Every row comes from one small tree of marks. Brackets hold a mark, then the marks that hang from it, in alphabetical order. Every link used is in the known rows. Which tree was each row made from?
Known rows
(dodu (fomif (noguz mudok) rera setem sivif)): [-57.2 -24.4  17.7  38.0  -6.1  16.7  24.9  46.8  76.0 -35.4  -0.7 -24.1
 -61.9  43.6 -28.2   9.2  -5.4  50.0 -29.7  -6.7]
(mudok (kopo setem)): [-56.5  -3.9  25.5  26.9  33.9  20.4  49.1   9.2  45.1 -30.5 -34.1  45.7
 -24.5  21.8   7.3 -35.5   0.9  24.7   2.0 -44.0]
(fomif dodu (noguz mudok) rera setem): [-33.4 -19.8   9.1  40.1  -2.7  24.7  44.4  42.3  60.8 -61.5 -22.6 -21.2
 -31.8  41.1   5.7  -5.7 -11.4  27.9 -33.4  13.0]
(mudok kopo): [-42.3  -3.5  22.8  29.3  34.0   9.6  34.0   8.8  35.1 -11.9 -22.9  38.9
 -25.2   8.0  -3.0 -27.6  19.9  19.8   0.3 -31.5]
(fomif rera setem sivif): [-58.5 -25.0  15.7  31.8   1.0   2.9   7.7  11.4  70.0 -43.2 -20.8 -12.2
 -29.7  39.2 -28.9 -13.3  -1.1  32.0  -6.5 -21.0]
(noguz mudok): [-24.5 -13.0   8.9  22.2  42.7  11.5  24.4  15.7  47.4   1.5  -8.5  25.4
 -35.6  27.6  -4.1 -15.3  21.1  26.4 -14.9   0.1]
(pedap (mudok kopo) setem sivif): [-32.7 -29.3  15.5  57.4  28.3  12.7  18.7 -31.3  17.8 -27.3 -54.1  28.7
 -49.4  37.4 -25.6  -7.2  -9.4  -9.9  -3.1 -11.1]
(fomif dodu rera setem (sivif (pedap mudok))): [-48.2 -20.1  20.5  48.8 -19.8  10.4   9.6  29.4  72.9 -69.8 -30.9 -22.9
 -31.3  47.1   3.1 -12.8 -23.8  17.9 -15.1  29.1]
(fomif noguz (sivif pedap)): [-69.4 -14.8   5.6  39.5   2.6   6.2   4.0  25.4  59.6 -27.6 -24.5   6.9
 -27.1  16.4   2.1 -36.3  30.0  40.4 -17.7   0.5]
(sivif (pedap (mudok kopo) setem)): [-24.3  -6.5   8.9  38.5   4.7  16.3  14.3  12.0  39.1 -25.2 -41.2  18.8
 -32.5   6.5   8.1 -13.2  -9.5  -5.1 -17.1   8.3]
(noguz (mudok kopo)): [-31.3   1.9  13.6  25.0  44.6  16.5  40.6  19.3  36.1   0.8  -9.6  31.4
 -40.9  18.7  -9.2 -16.0  20.1  20.3  -7.7 -18.1]
(dodu (fomif noguz rera setem)): [-44.0 -21.8  26.0  33.8 -16.5  13.6  27.3  41.8  69.7 -41.1 -10.1  -9.5
 -34.0  15.0  -2.1   1.1  -6.1  42.0 -31.2 -14.4]
(fomif dodu (noguz mudok) rera (sivif pedap)): [-57.1 -14.8   5.1  42.1  -2.9  14.0  28.1  49.7  67.6 -52.6 -11.3 -19.5
 -37.2  29.8   6.8 -24.3   1.6  45.4 -31.1  30.2]
(fomif rera): [-34.7 -19.3  17.2  27.1  13.3   2.9  23.0   9.6  56.8 -22.9 -11.3  13.0
 -19.9   8.4  -4.9 -21.3  12.3  31.8 -11.8  -9.7]
(sused (kopo mudok setem)): [-52.5 -24.6  26.9  30.3  30.1  27.0  53.0  -7.7  51.6 -38.2 -29.0  30.6
 -44.1  32.6  14.5 -41.2   8.9  16.2  31.1 -27.4]
(sused (kopo mudok) roto): [-33.8 -38.4  20.2  42.2  26.5  21.0  47.5 -33.9  42.4 -32.6 -30.3  25.1
 -48.9  18.6   8.2 -31.8  25.7  12.1  40.9 -16.4]
(pedap mudok sivif): [-33.0 -32.2  19.5  55.3  33.2   6.5  11.9 -29.0  30.2 -12.4 -33.9  30.2
 -44.9  44.0 -17.4 -14.6  16.3   9.3  -1.5   6.7]
(fomif dodu): [-36.2 -21.9  28.3  34.1  34.1   8.2  29.8  13.8  44.9 -38.4 -31.0  34.6
 -12.0  28.0  20.3 -32.3   2.2  23.0  -4.4  -1.7]
(dodu (fomif setem (sivif (pedap mudok)))): [-48.6 -16.3  29.3  38.4  -4.5   7.8  -6.4  35.2  74.4 -25.5 -16.0   1.7
 -48.9  40.1  -5.1   0.9  -9.8  26.9 -14.7  12.5]
(dodu (fomif (noguz mudok) setem sivif)): [-57.8 -23.3  18.1  37.6  13.5  18.5  19.0  42.2  66.4 -24.1 -10.6  -4.4
 -61.0  51.9 -21.2   3.2   4.2  44.1 -23.4 -10.4]
(dodu (fomif noguz setem)): [-45.6 -21.2  27.3  34.1   2.0  15.5  21.5  36.8  60.4 -29.5 -21.2  11.4
 -33.7  23.3   4.4  -4.9   2.9  35.8 -24.8 -18.5]
(sused kopo roto): [-27.0 -38.6   6.9  45.6  28.7   7.8  24.7 -36.8  41.2 -31.2 -32.7  27.9
 -32.4  19.1  -3.0 -28.9  19.9  11.1  18.1 -26.2]

Write each row's tree
[-64.8  -5.1  10.4  62.0  -3.7  19.9  23.3  18.7  41.4 -29.4 -33.5   8.1
 -50.3  18.3  -4.4 -28.3  26.4  20.1  -9.6   5.0] : (fomif noguz (sivif (pedap (mudok kopo))))
[-59.4 -28.4  26.0  39.1   3.1   5.7  19.9  21.1  67.9 -70.0 -30.3 -10.9
 -21.7  51.2 -11.2 -18.2 -20.1  29.1  -4.7 -10.0] : (fomif dodu rera setem sivif)
[-34.1 -16.6  17.4  29.0  12.3  21.9  28.7  47.1  61.8 -16.9  -8.5   3.7
 -49.8  34.2  -1.8   7.3   2.8  36.6 -33.4  -5.0] : (dodu (fomif (noguz mudok) setem))
[-68.2 -32.1  18.9  53.2 -12.4  14.4  28.7  27.0  64.1 -81.1 -37.8 -21.4
 -26.7  47.7  -6.5 -21.3  -9.9  34.6 -14.6  -6.8] : (fomif dodu noguz rera setem sivif)
[-50.0 -26.3  -3.9  40.8  -9.9  15.2  18.9  43.6  66.8 -67.1 -28.8 -27.4
 -35.8  32.4   4.4 -16.4 -22.9  32.4 -38.1  30.6] : (fomif dodu (noguz mudok) rera (sivif (pedap setem)))
[-45.5 -24.1  20.0  44.5   5.6  20.0  32.2  27.4  49.7 -63.1 -45.2   5.7
 -14.6  38.3  19.3 -22.9  -1.6  20.9 -18.5  -4.6] : (fomif dodu noguz setem)
[-26.2 -44.4  11.2  55.0  26.7   7.9   2.8 -35.0  28.9 -26.5 -52.2  22.9
 -43.2  46.5 -19.9  -6.2  -8.8  -3.5 -10.4   7.7] : (pedap mudok setem sivif)
[-58.2 -22.9  13.6  62.6 -35.0  19.2  18.6  35.5  69.5 -80.9 -38.0 -34.0
 -35.8  43.2   6.7 -15.5 -14.6  23.1 -25.4  32.4] : (fomif dodu noguz rera setem (sivif (pedap mudok)))
[-69.0 -29.7  10.3  49.9  -2.3   6.9  23.2  10.2  58.0 -40.7 -21.0  -5.1
 -35.9  23.3 -20.0 -28.0  22.9  44.0 -12.0 -12.3] : (fomif noguz rera sivif)
[-67.7 -17.6  22.1  36.3 -17.0   2.8  11.3  48.6  77.6 -32.7   0.5  -7.3
 -40.4   4.4  -1.4 -18.0   6.3  58.9 -28.5   2.2] : (dodu (fomif noguz rera (sivif pedap)))
[-80.2  -9.4  23.5  66.0  -1.8  32.7  50.2  27.9  50.3 -74.4 -54.8  16.3
 -42.1  43.5  23.5 -41.0 -11.1  22.8  -7.3   3.5] : (fomif dodu noguz (sivif (pedap (mudok (kopo setem)))))
[-50.8 -25.9  20.5  21.3  -7.9  -4.3  -7.5  36.4  80.2 -35.1  -9.9  -4.4
 -34.3   9.6  -8.5  -6.9 -27.8  41.2 -26.0   0.0] : (dodu (fomif rera (sivif (pedap setem))))
[-54.1 -17.7  26.8  55.4  35.6  21.9  43.0 -24.5  29.1 -32.0 -47.4  43.7
 -49.7  48.5 -12.6 -22.3  -4.4   8.1   5.4 -24.1] : (pedap (mudok (kopo setem)) sivif)
[-65.2 -12.4  16.8  54.0  32.1  25.0  52.3  29.2  35.1 -44.3 -29.7  14.1
 -50.1  44.9  -6.6 -27.5  11.7  30.6  -6.6  -9.4] : (fomif dodu (noguz (mudok kopo)) sivif)
[-70.0 -30.5  19.7  52.3   6.6  16.5  22.8  21.9  54.1 -69.5 -48.0  -1.5
 -26.1  56.9   0.2 -27.3  -0.5  28.7  -9.3 -10.7] : (fomif dodu noguz setem sivif)
[-33.2 -17.3  17.0  29.5  -6.5  20.3  33.9  51.4  70.9 -29.0   2.7 -16.3
 -51.0  26.1  -9.3  12.8  -6.9  42.9 -39.5  -0.7] : (dodu (fomif (noguz mudok) rera setem))
[-59.8 -27.5  26.8  38.8  21.9   7.9  14.1  15.9  58.2 -59.4 -40.8   8.8
 -21.7  59.3  -3.9 -23.6 -10.2  23.2   1.2 -13.2] : (fomif dodu setem sivif)
[-49.6 -24.1   3.7  30.3 -13.3  10.8   8.5  52.7  77.7 -33.6  -5.1 -23.3
 -54.1  17.3 -10.6   1.8 -18.1  47.2 -45.1  16.5] : (dodu (fomif (noguz mudok) rera (sivif (pedap setem))))
[-79.6 -13.0  19.3  51.5  31.8  34.9  67.0  29.4  45.7 -62.2 -41.6  21.2
 -49.1  58.2   3.5 -35.0  -7.2  35.2  -5.5 -21.9] : (fomif dodu (noguz (mudok (kopo setem))) sivif)
[-63.9  -9.3  21.5  39.9  -3.1  21.6  41.1  50.9  64.3 -35.8  -2.3 -18.4
 -68.0  34.6 -33.3   8.3  -6.9  44.1 -22.7 -25.3] : (dodu (fomif (noguz (mudok kopo)) rera setem sivif))
[-69.8 -29.8  28.7  46.0  15.5   8.3  18.8  24.8  56.6 -22.9 -16.4  20.6
 -47.0  27.8 -10.0 -20.0  18.5  50.1 -10.3 -19.3] : (dodu (fomif noguz sivif))
[-68.2 -29.7  26.3  42.1 -16.1   9.8  18.2  36.0  75.6 -48.0 -13.7 -16.7
 -45.8  32.5 -21.9  -2.8  -5.8  49.2 -20.7 -20.7] : (dodu (fomif noguz rera setem sivif))
[-67.6 -15.7  20.2  31.9 -30.3   6.5   4.8  55.7  86.8 -46.3  -7.1 -24.9
 -38.1  17.3  -6.3  -5.8  -7.5  52.1 -32.6  -3.4] : (dodu (fomif noguz rera setem (sivif pedap)))
[-59.8 -15.4  22.6  32.6  20.5   0.5   7.0  28.5  61.3 -44.4 -27.1  18.5
 -15.2  31.4  16.0 -39.1   1.4  33.4  -6.9   9.7] : (fomif dodu (sivif pedap))
[-68.9 -13.6   4.0  35.7  -9.8  10.1  -1.6  32.6  68.3 -41.7 -31.8 -10.8
 -25.2  30.5  -1.7 -24.6  15.9  33.9 -22.1  -4.8] : (fomif noguz setem (sivif pedap))
